What can hang from each mark:
K393: K386
K867: K386
K401: K242
K571: K386
K257: K386
K386: K257 K393 K401 K571 K867
K242: K401 K571

Each row was made from one small tree. The marks that hang from a mark follow it in brackets, in the order of their numbers. Every link used is in the known rows. Write each row's tree.
Known rows:
K867[K386]: [-0.09 -0.12  0.17  0.20  0.00  0.12  0.22 -0.18 -0.15 -0.15 -0.10  0.30
 -0.25 -0.03  0.07 -0.02  0.15]
K242[K401 K571[K386[K257 K393 K867]]]: [-0.67 -0.25  0.02 -0.08  0.43  0.22  0.12 -0.14 -0.21  0.03  0.20  0.28
 -0.22  0.15  0.04  0.00  0.29]
K393[K386[K867]]: [-0.27 -0.07  0.25  0.14  0.28  0.13  0.18 -0.13  0.05 -0.06 -0.12 -0.02
 -0.19  0.04  0.01  0.05  0.48]
K257[K386]: [-0.05 -0.39  0.34 -0.15  0.22  0.26  0.11 -0.07 -0.20 -0.38 -0.05  0.19
 -0.35 -0.27  0.00  0.31  0.03]
K571[K386]: [-0.21 -0.20  0.26  0.12  0.18  0.08  0.21 -0.14 -0.07 -0.09 -0.15  0.16
 -0.24 -0.02  0.06  0.02  0.45]
K401[K242[K571[K386]]]: [-0.60 -0.13  0.22  0.02  0.24  0.22  0.22 -0.26 -0.24 -0.03 -0.01  0.42
 -0.27 -0.12 -0.14 -0.07  0.06]
K393[K386[K257 K401[K242] K571]]: [-0.36 -0.12  0.29  0.00  0.41  0.11  0.29 -0.10 -0.30 -0.14  0.08 -0.24
 -0.25 -0.35 -0.08  0.17 -0.09]
K571[K386[K393 K401[K242] K867]]: [-0.36 -0.05  0.34 -0.03  0.39  0.06  0.27 -0.08 -0.12 -0.07  0.00 -0.04
 -0.09 -0.06 -0.04 -0.09  0.14]
K867[K386[K257 K393]]: [-0.26 -0.13  0.29  0.24  0.19  0.13  0.22 -0.08 -0.21 -0.11  0.10  0.09
 -0.22 -0.06  0.08 -0.01  0.00]
K386[K257 K393]: [-0.40 -0.25  0.52  0.06  0.38  0.15  0.19 -0.02 -0.19 -0.14  0.16 -0.18
 -0.16 -0.05  0.02  0.25 -0.17]
K393[K386[K257 K401]]: [-0.31 -0.15  0.30  0.14  0.37  0.04  0.22 -0.12 -0.28  0.04 -0.01 -0.31
 -0.23 -0.14  0.13  0.09  0.17]
K867[K386[K257 K393 K401]]: [-0.20 -0.13  0.30  0.17  0.23  0.06  0.26 -0.07 -0.35 -0.09  0.13 -0.09
 -0.17 -0.12  0.15 -0.03 -0.20]
K571[K386[K393]]: [-0.26 -0.19  0.30  0.16  0.32  0.12  0.21 -0.05 -0.01 -0.18  0.00  0.09
 -0.14 -0.03 -0.01  0.00  0.33]
K393[K386[K401]]: [-0.20 -0.12  0.23  0.15  0.32  0.08  0.23 -0.11 -0.16 -0.09 -0.05 -0.16
 -0.18 -0.12  0.05  0.06  0.20]
K867[K386[K401[K242]]]: [-0.16 -0.02  0.18  0.08  0.07  0.07  0.29 -0.20 -0.33 -0.11 -0.05  0.20
 -0.24 -0.15  0.01 -0.09 -0.12]
K393[K386[K257 K867]]: [-0.39 -0.10  0.32  0.14  0.32  0.09  0.17 -0.14 -0.06  0.08 -0.08 -0.16
 -0.24  0.02  0.09  0.09  0.46]

Which tree is each row?
[-0.42 -0.09  0.37 -0.08  0.30 -0.03  0.27 -0.18 -0.30  0.14 -0.10 -0.11
 -0.24 -0.06  0.12 -0.03  0.23]
K571[K386[K257 K401[K242] K867]]
[-0.17 -0.19  0.27  0.14  0.20  0.18  0.27 -0.03 -0.19 -0.31  0.16  0.08
 -0.20 -0.21 -0.01  0.11 -0.21]
K867[K386[K257 K393 K571]]
[-0.24 -0.10  0.28  0.03  0.27  0.13  0.33 -0.06 -0.37 -0.27  0.21 -0.02
 -0.19 -0.34 -0.07  0.05 -0.47]
K867[K386[K257 K393 K401[K242] K571]]
[-0.11 -0.20  0.34 -0.32  0.21  0.14  0.33 -0.12 -0.33 -0.42  0.05 -0.02
 -0.18 -0.41 -0.22  0.31 -0.64]
K386[K401[K242] K571]
[-0.06 -0.09  0.16 -0.02  0.08  0.12  0.33 -0.15 -0.31 -0.31  0.02  0.19
 -0.23 -0.30 -0.09  0.04 -0.33]
K867[K386[K401[K242] K571]]
[-0.28 -0.23  0.45 -0.32  0.29  0.08  0.33 -0.12 -0.50 -0.23  0.12 -0.23
 -0.26 -0.43 -0.09  0.37 -0.68]
K386[K257 K401[K242] K571]
[-0.28 -0.28  0.38 -0.26  0.44  0.28  0.15 -0.03 -0.28 -0.33  0.14  0.05
 -0.19 -0.31 -0.07  0.15 -0.32]
K257[K386[K393 K401[K242[K571]] K867]]
[-0.35 -0.17  0.31 -0.13  0.23  0.12  0.26 -0.22 -0.40 -0.09  0.02  0.07
 -0.19 -0.17 -0.03  0.07 -0.39]
K386[K401[K242[K571]]]
[-0.11 -0.24  0.44 -0.19  0.31  0.25  0.23  0.05  0.12 -0.52  0.13 -0.03
 -0.02 -0.12 -0.20  0.34 -0.33]
K386[K393 K571 K867]
[-0.63 -0.12  0.51 -0.18  0.50  0.11  0.25 -0.11 -0.39  0.05  0.24 -0.28
 -0.08 -0.08  0.03  0.05 -0.49]
K386[K257 K393 K401[K242[K571]] K867]
[-0.23 -0.09  0.21  0.01  0.35  0.15  0.29 -0.10 -0.18 -0.27  0.03 -0.10
 -0.19 -0.34 -0.17  0.13 -0.07]
K393[K386[K401[K242] K571]]
[-0.35 -0.01  0.47 -0.21  0.40  0.13  0.27 -0.07 -0.17 -0.18  0.10 -0.15
  0.00 -0.08 -0.15  0.07 -0.41]
K386[K393 K401[K242] K867]
[-0.19 -0.11  0.24 -0.02  0.12  0.08  0.33 -0.15 -0.43 -0.17  0.07  0.05
 -0.28 -0.32  0.01  0.07 -0.35]
K867[K386[K257 K401[K242] K571]]
[-0.49 -0.32  0.27  0.08  0.36  0.13  0.18 -0.14 -0.25  0.07  0.12  0.02
 -0.14  0.03  0.23 -0.08  0.04]
K242[K571[K386[K257 K393 K401 K867]]]
[ 0.09 -0.40  0.36 -0.40  0.26  0.22  0.18 -0.01 -0.25 -0.49  0.01 -0.03
 -0.26 -0.39  0.00  0.39 -0.31]
K257[K386[K401 K571 K867]]
[-0.40 -0.17  0.41  0.08  0.37  0.07  0.20 -0.06 -0.06  0.01  0.00 -0.08
 -0.16  0.05  0.11  0.01  0.38]
K571[K386[K257 K393 K867]]
[-0.02 -0.44  0.37 -0.19  0.36  0.35  0.15  0.08 -0.12 -0.66  0.17  0.11
 -0.24 -0.45 -0.17  0.41 -0.30]
K257[K386[K393 K571]]
[-0.29 -0.06  0.18  0.16  0.23  0.15  0.27 -0.13 -0.31 -0.16  0.14  0.20
 -0.14 -0.15 -0.03 -0.16 -0.27]
K867[K386[K393 K401[K242[K571]]]]
[-0.58 -0.23 -0.03 -0.08  0.39  0.25  0.12 -0.14 -0.13 -0.07  0.16  0.38
 -0.18  0.16 -0.02 -0.03  0.30]
K242[K401 K571[K386[K393 K867]]]
[-0.65 -0.28  0.00 -0.03  0.43  0.24  0.13 -0.14 -0.26 -0.01  0.23  0.31
 -0.24  0.09  0.02  0.01  0.23]
K242[K401 K571[K386[K257 K393]]]
